Each row comes from the steps of one path. Every step used is in the known rows, and no mark comes twice. Write the path behind each row, first mark first.
Known rows:
zedi -> meze -> neluv -> divo -> mimar: [ -7.4  -7.1  -8.7  17.2 -17.4 -18.6 -17.1  16.3   2.7 -12.8   2.7  -6.9
 -15.5 -61.8 -20.5   9.6  20.5 -22.0  -2.4  13.1  14.7]
zedi -> kelovog: [  4.5  -7.3  13.2  13.3 -17.7 -17.5 -11.0  23.2  -6.0  -4.3  -7.2   8.1
  -7.7 -29.3 -16.5  11.9   9.3  -8.4 -19.1  15.5   9.2]
putud -> meze: [  2.7 -14.0   9.8  12.1 -12.6 -19.8 -19.4  19.1  -6.8 -21.4  -0.2   5.8
  -2.9 -29.9 -18.8   6.5   7.9 -13.1 -18.7   4.9  19.2]
zedi -> kelovog -> putud -> meze -> neluv: [  2.5  -9.2  12.3  18.1 -21.0 -16.5 -19.5  21.9  -5.3 -10.0   3.0  -5.4
  -6.4 -19.2 -30.8   8.8  16.0  18.6 -28.6   4.8  11.1]
zedi -> meze -> neluv -> divo: [ -3.7   0.3  -0.3  17.7 -22.6 -23.4 -22.7  18.0  -0.1  -7.2   0.9  -4.4
  -9.9 -42.3 -27.1  -0.6  16.2   2.6   2.1   7.7  14.2]
kelovog -> putud -> meze: [ -1.3 -16.2  14.9  20.1 -11.5 -13.1 -17.5  17.8 -10.0 -20.5  -1.1   2.7
   2.2 -34.6 -19.0   7.8  12.6  15.6 -25.7   3.9   9.2]
zedi -> meze -> putud: [ -6.1  -8.8   4.2  11.2 -16.5 -22.9 -13.4  19.2  -8.9 -12.2 -10.9  -2.4
  -5.1 -48.1  -6.2   7.6   0.2   9.8  -0.4  13.8  10.5]
lumi -> divo -> neluv -> meze -> zedi: [-13.9  -2.7   2.4  -3.1 -26.0 -14.7 -12.5  21.8 -10.7  -3.8 -14.0   8.3
 -16.1 -36.6  -3.7  14.8  -2.8 -45.2 -13.2  15.2   0.1]
lumi -> divo: [  0.3  -2.6   0.3  -3.6 -15.2 -14.1  -9.7  21.4  -6.6  -3.0  -8.8   3.2
  -5.7 -49.4 -15.4   7.9   4.5 -14.0 -16.9  13.2   5.1]
meze -> zedi -> kelovog -> putud: [ -5.7 -11.5  15.8  18.2 -20.4 -11.6  -9.1  23.8 -11.5   3.9  -4.6   4.4
  -5.3 -37.4 -10.9  15.0   9.7   7.9 -32.5  14.4  -2.9]
meze -> zedi: [ -4.6  -7.4   2.0   4.6 -19.8 -22.2 -14.2  23.0  -7.8   5.7   1.1   6.3
 -15.1 -41.4  -1.2  10.3   3.4 -48.6 -19.2  14.0  10.0]
zedi -> meze -> neluv: [  1.2  -3.2  -3.0  17.1 -20.7 -26.1 -21.4  22.7  -3.4 -13.9  -9.6  -7.7
 -14.3 -44.1 -24.6   4.3  15.3  -9.2  -5.5  14.2  19.7]
meze -> putud -> kelovog -> neluv -> divo -> mimar: [-13.0  -8.2   0.0  10.2 -17.3 -13.0  -5.8  12.6   6.6   8.8  13.1  -5.5
 -11.8 -46.5  -3.6   9.4  16.8 -11.6 -12.7   5.7  -3.2]
kelovog -> putud: [ -1.8  -7.5  11.9  19.9 -10.2 -11.8 -11.6  16.6  -9.3  -6.0  -6.7   1.3
  -3.0 -45.1  -7.9   8.6  18.8  11.6 -18.4  11.9  -3.9]
putud -> meze -> zedi -> kelovog -> neluv -> divo: [ -9.3  -6.2  17.6  17.2 -26.5 -20.3 -12.5  19.7  -2.0   5.8   8.0  -0.2
  -8.9 -28.1 -17.8   4.9   3.7   0.9 -27.8  -2.2   6.2]
divo -> lumi: [  0.2  -2.8  -4.0   0.5 -19.2 -20.1 -11.6  20.9  -8.6 -20.3 -10.0  11.3
  -3.4 -62.5 -10.8  14.9   7.4 -14.0 -21.2  10.6   1.5]
lumi -> divo -> neluv -> meze: [ -8.3   1.4   5.8   0.8 -19.2 -10.4 -11.8  16.7  -9.1 -19.1 -24.2   7.5
 -10.5 -34.5 -10.3  12.3   5.4 -19.1  -1.7  14.6  -3.9]
kelovog -> putud -> meze -> neluv: [  1.8  -7.7   8.5  16.6 -18.0 -17.4 -21.0  19.5  -5.1 -11.4   3.9  -6.8
  -7.4 -24.6 -26.1   6.2  18.0  11.0 -23.7   3.6  10.7]
meze -> putud: [ -2.0  -4.2   8.3   3.1 -13.5 -19.8 -10.0  16.0  -6.7   0.8  -0.8   0.4
  -7.4 -34.2   1.9   8.5   3.1  -0.9  -5.7  10.4   0.7]
meze -> neluv -> divo -> lumi: [ -2.6   3.8  -6.0   1.0 -26.2 -20.6 -16.4  18.7  -2.8 -12.1   1.7   5.3
  -5.5 -55.5 -21.4   9.8  12.0   0.9 -15.6   4.1   0.1]
putud -> kelovog -> neluv -> meze -> zedi: [-16.0  -8.4   5.2   2.9 -27.6 -10.1 -10.5  23.2  -5.0  11.0  -1.0   4.5
 -14.2 -17.9  -2.7   7.1  -1.9 -28.5 -20.5   9.8   0.5]

Write each row's path:
[ -0.3   4.0   3.9   3.3 -16.4 -24.9 -10.1  16.3  -5.3  -9.6 -17.4   4.0
 -12.8 -53.6  -6.8  14.4  15.5 -35.1 -12.6  13.6  -1.9]	lumi -> divo -> neluv
[ -2.8  -0.9  -3.9   2.1 -26.8 -20.6 -19.5  19.2  -3.4 -19.6   4.0   5.5
  -2.0 -49.8 -27.3   9.5   9.3   5.7 -20.3  -0.3   5.2]	putud -> meze -> neluv -> divo -> lumi
[ -5.9   1.8  12.4  17.6 -17.9 -21.0 -11.6  13.4   0.4   5.2   3.8  -2.9
 -10.2 -39.1  -9.3   0.0  13.9  -2.0 -11.2   0.2   0.3]	kelovog -> neluv -> divo
[ -2.4  -5.0  12.7  18.8 -23.1 -15.2 -20.8  17.9  -1.7  -4.1  10.6  -2.6
  -3.5 -21.9 -33.3   3.5  16.5  26.4 -17.9   0.2   7.2]	zedi -> kelovog -> putud -> meze -> neluv -> divo
[ -8.9 -10.3   3.1  -4.2 -20.8  -4.1 -10.5  18.3  -0.8   8.2   4.2   8.3
  -0.7  -5.4  -6.4   4.3   5.2   8.1  -3.2  11.7  -4.1]	neluv -> meze -> putud -> kelovog
[ -9.0  -1.4  15.7  16.4 -25.9 -20.7  -9.9  19.1  -1.2  13.2   5.6  -0.6
 -12.3 -32.5 -12.4   5.2   6.5  -4.7 -22.9   2.3   1.1]	meze -> zedi -> kelovog -> neluv -> divo
[ -6.5  -0.1   9.5   9.8 -16.9 -14.2 -14.6  14.6  -8.5 -21.1 -21.6   9.1
 -12.9 -28.8  -5.5  11.6  10.7 -26.1   3.1  14.6  -1.3]	divo -> neluv -> meze
[-10.3 -12.0  16.6  16.2 -22.4  -4.5  -9.8  23.7 -13.3  -0.9  -9.1   6.2
  -4.5 -28.8 -13.0  14.7   4.7  14.4 -27.0  15.1  -4.9]	neluv -> meze -> zedi -> kelovog -> putud
[ -7.7 -10.5  -0.8  17.9 -15.6 -12.3 -16.4  14.0   1.3 -11.7  11.0  -6.7
 -10.4 -50.5 -21.6  10.9  23.1  -6.0 -15.0   5.9   7.5]	kelovog -> putud -> meze -> neluv -> divo -> mimar
[-14.5  -6.1   8.3   5.6 -24.9 -14.0 -10.9  22.4  -9.0   3.4  -6.9   2.4
 -17.2 -27.9  -0.6   8.9  -5.0 -32.0 -19.1  10.1   2.8]	kelovog -> neluv -> meze -> zedi
[ -1.9 -15.4  12.9   9.8 -25.0 -19.2 -14.5  27.8  -8.9  -3.3   0.8   9.4
  -8.2 -23.9 -18.7  14.7  -1.9 -21.5 -33.3  10.7  17.0]	putud -> meze -> zedi -> kelovog
[-10.3  -0.7   3.5   4.4 -31.5 -20.8  -8.3  22.2  -5.3  -2.9  -0.8   6.7
  -6.3 -56.6 -13.8  14.2   1.1  -1.7 -33.0   1.7  -4.6]	meze -> zedi -> kelovog -> neluv -> divo -> lumi
[ -9.5  -0.6  11.5   2.8 -18.0 -15.2 -10.6  13.2  -9.0 -10.4 -13.9   3.4
 -10.2 -25.2   3.1  12.3   1.7  -3.1   4.3  11.7  -7.4]	divo -> neluv -> meze -> putud
[ -0.6  -1.8   5.5  12.2 -21.1 -20.4 -23.6  16.0   0.8  -6.0  12.7  -1.9
  -7.7 -25.3 -28.4  -0.2  15.4   0.5  -8.3  -0.4  13.6]	putud -> meze -> neluv -> divo
[-13.5  -3.2  -2.7   4.3 -29.8 -19.2  -9.3  19.1  -1.9  -7.9  -1.3   2.9
   1.2 -57.7 -14.4   8.2   4.2  24.2 -19.5   0.9  -5.7]	zedi -> meze -> putud -> kelovog -> neluv -> divo -> lumi
[ -0.3   3.9   3.0  11.3 -20.3 -20.7 -20.1  15.4   1.5   3.4   9.4  -2.2
 -11.9 -30.9 -21.0   0.0  18.7  -5.8  -2.4   5.0   6.7]	meze -> neluv -> divo
[-11.1  -4.1  18.5   5.8 -21.9  -9.9  -5.0  17.9  -8.3   0.0  -9.6  -2.5
  -8.8 -15.1  -2.6   9.7  -6.5  22.9 -10.7   7.4  -6.3]	zedi -> kelovog -> neluv -> meze -> putud
[ -9.5  -6.9   4.5  -2.2 -21.6  -9.1 -10.4  16.1  -0.2   5.2  -0.5   8.6
  -4.3  -8.9  -3.1   7.8   9.9  -1.5  -1.6  11.9  -8.6]	divo -> neluv -> meze -> putud -> kelovog
[ -6.1  -8.0  -3.4  13.1 -11.5 -14.4 -12.2  13.2   1.7  -8.5   5.4   1.2
 -12.7 -59.8  -9.5  11.2  19.2 -32.4  -5.2  12.2   7.4]	neluv -> divo -> mimar
